Every row comes from one small tree of marks. The marks that hang from a mark follow it in brackets, in the order of their numbers. Every link used is in the known rows. Which tree was each row made from?
Known rows:
z611[z41 z554 z716 z783 z833]: [ 0.13  0.41 -0.11 -0.14 -0.03 -0.16 -0.29 -0.01  0.30  0.40  0.59  0.12
 -0.46 -0.39 -0.35  0.00  0.68  0.64  0.26  0.08 -0.57]
z783[z41[z461[z922]] z611[z716]]: [ 0.47 -0.04  0.44 -0.19  0.14 -0.14 -0.85 -0.07 -0.37  0.45  0.46 -0.24
  0.43 -0.26  0.10  0.04 -0.22  0.28 -0.52  0.82 -0.12]
z461[z41[z611[z833] z783] z922]: [ 0.23  0.01 -0.05  0.12  0.06 -0.31 -0.34 -0.20 -0.31  0.24  0.51  0.05
 -0.05 -0.14 -0.11  0.34 -0.06  0.11  0.03  0.20 -0.30]
z461[z41[z611] z922]: [ 0.27  0.07  0.01  0.02  0.04 -0.25 -0.55 -0.20 -0.35  0.31  0.52 -0.03
 -0.01 -0.17  0.04  0.18 -0.09  0.06 -0.03  0.21 -0.05]
z461[z41[z611[z554 z783 z833]] z922]: [ 0.24  0.17 -0.20 -0.02  0.02 -0.29 -0.31 -0.07 -0.12  0.22  0.62  0.04
 -0.24 -0.23  0.00  0.29  0.12  0.36  0.08  0.24 -0.21]
z716[z611[z554 z783[z41] z833]]: [ 0.23  0.33 -0.26  0.11 -0.19 -0.16 -0.61  0.18 -0.05  0.56  0.37  0.02
 -0.28 -0.35  0.18  0.17  0.06  0.69 -0.24  0.34 -0.34]
z41[z461 z611[z554 z716 z833] z783]: [ 0.31 -0.34 -0.02 -0.10  0.24 -0.17 -0.25 -0.22 -0.36  0.08  0.33  0.10
  0.12 -0.42 -0.38  0.39  0.26  0.37  0.10  0.18 -0.53]
z461[z41[z611[z554 z833] z783] z922]: [ 0.25  0.07 -0.05  0.12  0.00 -0.40 -0.33 -0.16 -0.28  0.18  0.56  0.14
 -0.12 -0.15 -0.18  0.31  0.03  0.32  0.09  0.17 -0.36]
z41[z611 z783]: [ 0.34 -0.26  0.00  0.15  0.10 -0.18 -0.48 -0.51 -0.50  0.41  0.35 -0.01
  0.18 -0.27 -0.06  0.27 -0.14 -0.24 -0.09  0.06 -0.39]
z41[z783]: [ 0.20 -0.04  0.13  0.31  0.02 -0.26 -0.76 -0.35 -0.41  0.53  0.39 -0.04
  0.18 -0.24 -0.05  0.21 -0.10 -0.26 -0.22 -0.03 -0.32]
z41[z461 z783[z611[z554 z716]]]: [ 0.31 -0.26  0.30 -0.03  0.25 -0.35 -0.68 -0.24 -0.36  0.27  0.46 -0.09
  0.39 -0.32 -0.28  0.40  0.03  0.16 -0.19  0.27 -0.33]
z783[z41[z461[z922] z611[z554 z833]]]: [ 0.48 -0.10  0.06 -0.08  0.08 -0.32 -0.70 -0.04 -0.53  0.29  0.34 -0.02
 -0.07 -0.44  0.17  0.00 -0.06  0.38 -0.23  0.59 -0.17]
z611[z554 z833]: [ 0.17  0.27 -0.17  0.15 -0.07 -0.32 -0.71  0.05 -0.03  0.37  0.47  0.03
 -0.27 -0.31  0.16  0.02  0.05  0.45  0.01  0.07 -0.37]
z41[z461 z783[z611[z716]]]: [ 0.29 -0.31  0.30 -0.03  0.31 -0.26 -0.69 -0.28 -0.39  0.33  0.41 -0.18
  0.47 -0.31 -0.21  0.45 -0.05 -0.05 -0.25  0.29 -0.27]
z833[z611[z41[z461] z554 z783]]: [ 0.25  0.05 -0.01 -0.24  0.24 -0.44 -0.81 -0.25 -0.18  0.25  0.52  0.00
 -0.11 -0.08 -0.09  0.09  0.06  0.24  0.00  0.38 -0.09]
z783[z611]: [ 0.32  0.02  0.14 -0.02  0.12 -0.23 -0.90 -0.25 -0.17  0.54  0.52 -0.31
  0.30 -0.17  0.30  0.16 -0.40 -0.08 -0.32  0.37 -0.12]
z922[z461[z41]]: [ 0.36  0.10  0.39  0.20  0.19 -0.22 -0.79 -0.13 -0.21  0.44  0.42 -0.18
  0.00 -0.21  0.21 -0.05 -0.10 -0.30 -0.12  0.28 -0.14]
z716[z611[z41]]: [ 0.28  0.18  0.06  0.07 -0.08 -0.26 -0.90 -0.08 -0.28  0.64  0.26 -0.02
 -0.08 -0.30  0.08  0.00 -0.12  0.25 -0.10  0.11 -0.07]
z716[z611]: [ 0.22  0.16 -0.03  0.17 -0.10 -0.10 -0.88 -0.02 -0.30  0.65  0.25 -0.08
  0.09 -0.26  0.24  0.11 -0.21  0.22 -0.27  0.11 -0.05]
z611[z41[z461[z922]] z716 z833]: [ 0.20  0.11  0.15 -0.19  0.25 -0.17 -0.51  0.02 -0.10  0.32  0.35  0.03
 -0.12 -0.39 -0.23 -0.01  0.34  0.37  0.18  0.17 -0.19]
z461[z922]: [ 0.27  0.14  0.11  0.20  0.12 -0.24 -0.73 -0.10 -0.42  0.54  0.50  0.04
  0.15 -0.27  0.28  0.07 -0.10  0.03 -0.17  0.06  0.16]

Which tree is each row?
[ 0.41  0.06  0.30  0.07  0.19 -0.11 -0.50 -0.17 -0.13  0.36  0.49 -0.09
 -0.03 -0.25  0.05  0.00  0.10 -0.09 -0.02  0.31 -0.27] => z922[z461[z41[z611[z554 z716 z783]]]]
[ 0.18  0.05  0.07 -0.31  0.29 -0.07 -0.69 -0.29 -0.14  0.33  0.43 -0.09
  0.12 -0.03 -0.17  0.09  0.10  0.06 -0.07  0.39 -0.10] => z833[z611[z41[z461] z716 z783]]
[ 0.40  0.02  0.18 -0.01 -0.12  0.04 -0.78 -0.28 -0.46  0.54  0.31 -0.14
  0.11 -0.29  0.11 -0.17 -0.13  0.02 -0.38  0.49 -0.33] => z783[z41[z611[z716]]]
[ 0.21  0.17  0.25 -0.10  0.04 -0.26 -0.78 -0.32 -0.20  0.32  0.48  0.16
  0.13  0.14 -0.34 -0.10  0.03  0.32  0.00  0.26 -0.35] => z833[z611[z41[z783] z554 z716]]
[ 0.18  0.22 -0.28  0.07  0.00 -0.06 -0.55 -0.02 -0.01  0.54  0.44 -0.22
 -0.30 -0.39  0.29  0.17  0.06  0.06 -0.30  0.41 -0.37] => z611[z783[z41] z833]
[ 0.17  0.19  0.04 -0.13  0.07  0.14 -0.73 -0.24 -0.16  0.46  0.45 -0.13
  0.22  0.08  0.03  0.02 -0.10  0.06 -0.39  0.54 -0.21] => z833[z611[z716 z783[z41]]]
[ 0.45 -0.01  0.27 -0.18  0.21 -0.62 -0.86 -0.17 -0.21  0.35  0.60 -0.08
  0.08 -0.29  0.03  0.09 -0.11  0.35 -0.03  0.39 -0.07] => z783[z611[z41[z461[z922]] z554]]
[ 0.15  0.08 -0.08 -0.09 -0.06  0.05 -0.51 -0.31 -0.10  0.36  0.47 -0.23
 -0.05 -0.20 -0.16  0.22  0.10 -0.08 -0.07  0.20 -0.39] => z461[z41[z611[z716 z783]]]
[ 0.20  0.29 -0.19  0.16 -0.16 -0.21 -0.73  0.17 -0.11  0.51  0.31  0.06
 -0.16 -0.28  0.19  0.11 -0.08  0.66 -0.11  0.13 -0.25] => z716[z611[z554 z833]]
[ 0.16  0.29 -0.11 -0.10 -0.05  0.02 -0.38  0.14  0.11  0.35  0.51 -0.01
 -0.23 -0.44 -0.16  0.12  0.53  0.68 -0.15  0.39 -0.56] => z611[z554 z716 z783[z41[z461]] z833]
[ 0.34 -0.26 -0.34 -0.24  0.32 -0.24 -0.34 -0.12 -0.22  0.13  0.40 -0.09
 -0.19 -0.57  0.06  0.41  0.22  0.30  0.09  0.28 -0.22] => z41[z461 z611[z554 z783 z833]]
[ 0.36 -0.40 -0.12 -0.05  0.27 -0.40 -0.36 -0.24 -0.44  0.07  0.33  0.06
 -0.01 -0.46 -0.19  0.44  0.10  0.25  0.10  0.19 -0.44] => z41[z461 z611[z554 z833] z783]
[ 0.49 -0.09  0.24 -0.12  0.05 -0.17 -0.71 -0.12 -0.58  0.34  0.36  0.01
  0.12 -0.42  0.01 -0.07  0.05  0.37 -0.28  0.54 -0.16] => z783[z41[z461[z922] z611[z554 z716]]]
[ 0.27 -0.07 -0.06  0.08  0.00 -0.07 -0.21 -0.29 -0.22  0.28  0.42  0.16
  0.06 -0.25 -0.30  0.22  0.16  0.32  0.08  0.07 -0.68] => z41[z611[z554 z716 z833] z783]
[ 0.36  0.03  0.43  0.27  0.19 -0.27 -0.71 -0.19 -0.25  0.42  0.42 -0.11
  0.04 -0.19  0.08  0.04 -0.07 -0.33 -0.12  0.24 -0.26] => z922[z461[z41[z783]]]
[ 0.10  0.37 -0.03  0.05 -0.12  0.01 -0.53  0.08  0.10  0.39  0.47  0.09
 -0.09 -0.25 -0.11 -0.05  0.29  0.62  0.02  0.06 -0.51] => z611[z554 z716 z833]
[ 0.17  0.16  0.16  0.12  0.04 -0.29 -0.49 -0.12 -0.17  0.33  0.61 -0.03
  0.14 -0.04 -0.17  0.33 -0.08  0.18 -0.12  0.27 -0.29] => z461[z41[z783[z611[z716 z833]]] z922]
[ 0.52 -0.14  0.18 -0.07  0.07 -0.33 -0.80 -0.13 -0.64  0.34  0.36 -0.01
  0.03 -0.44  0.14 -0.03 -0.07  0.28 -0.29  0.55 -0.10] => z783[z41[z461[z922] z611[z554]]]
[ 0.35 -0.06  0.24 -0.08  0.27 -0.52 -0.88 -0.19 -0.44  0.41  0.39 -0.02
 -0.09 -0.44 -0.03  0.00  0.10  0.00  0.06  0.12  0.11] => z611[z41[z461[z922]]]
[ 0.33 -0.01 -0.23 -0.01  0.03 -0.19 -0.49 -0.19 -0.21  0.30  0.41  0.00
 -0.15 -0.33  0.16  0.08 -0.05  0.28  0.06  0.16 -0.35] => z41[z611[z554 z833]]
[ 0.31  0.03  0.06  0.01  0.19 -0.76 -0.56 -0.01 -0.22  0.18  0.47  0.25
 -0.38 -0.43 -0.29  0.12  0.32  0.58  0.30  0.09 -0.34] => z611[z41[z461[z922] z783] z554 z833]
[ 0.42  0.00  0.26  0.10  0.25 -0.15 -0.56 -0.21 -0.19  0.39  0.45 -0.17
 -0.04 -0.26  0.19  0.05 -0.04 -0.30 -0.06  0.33 -0.18] => z922[z461[z41[z611[z783]]]]
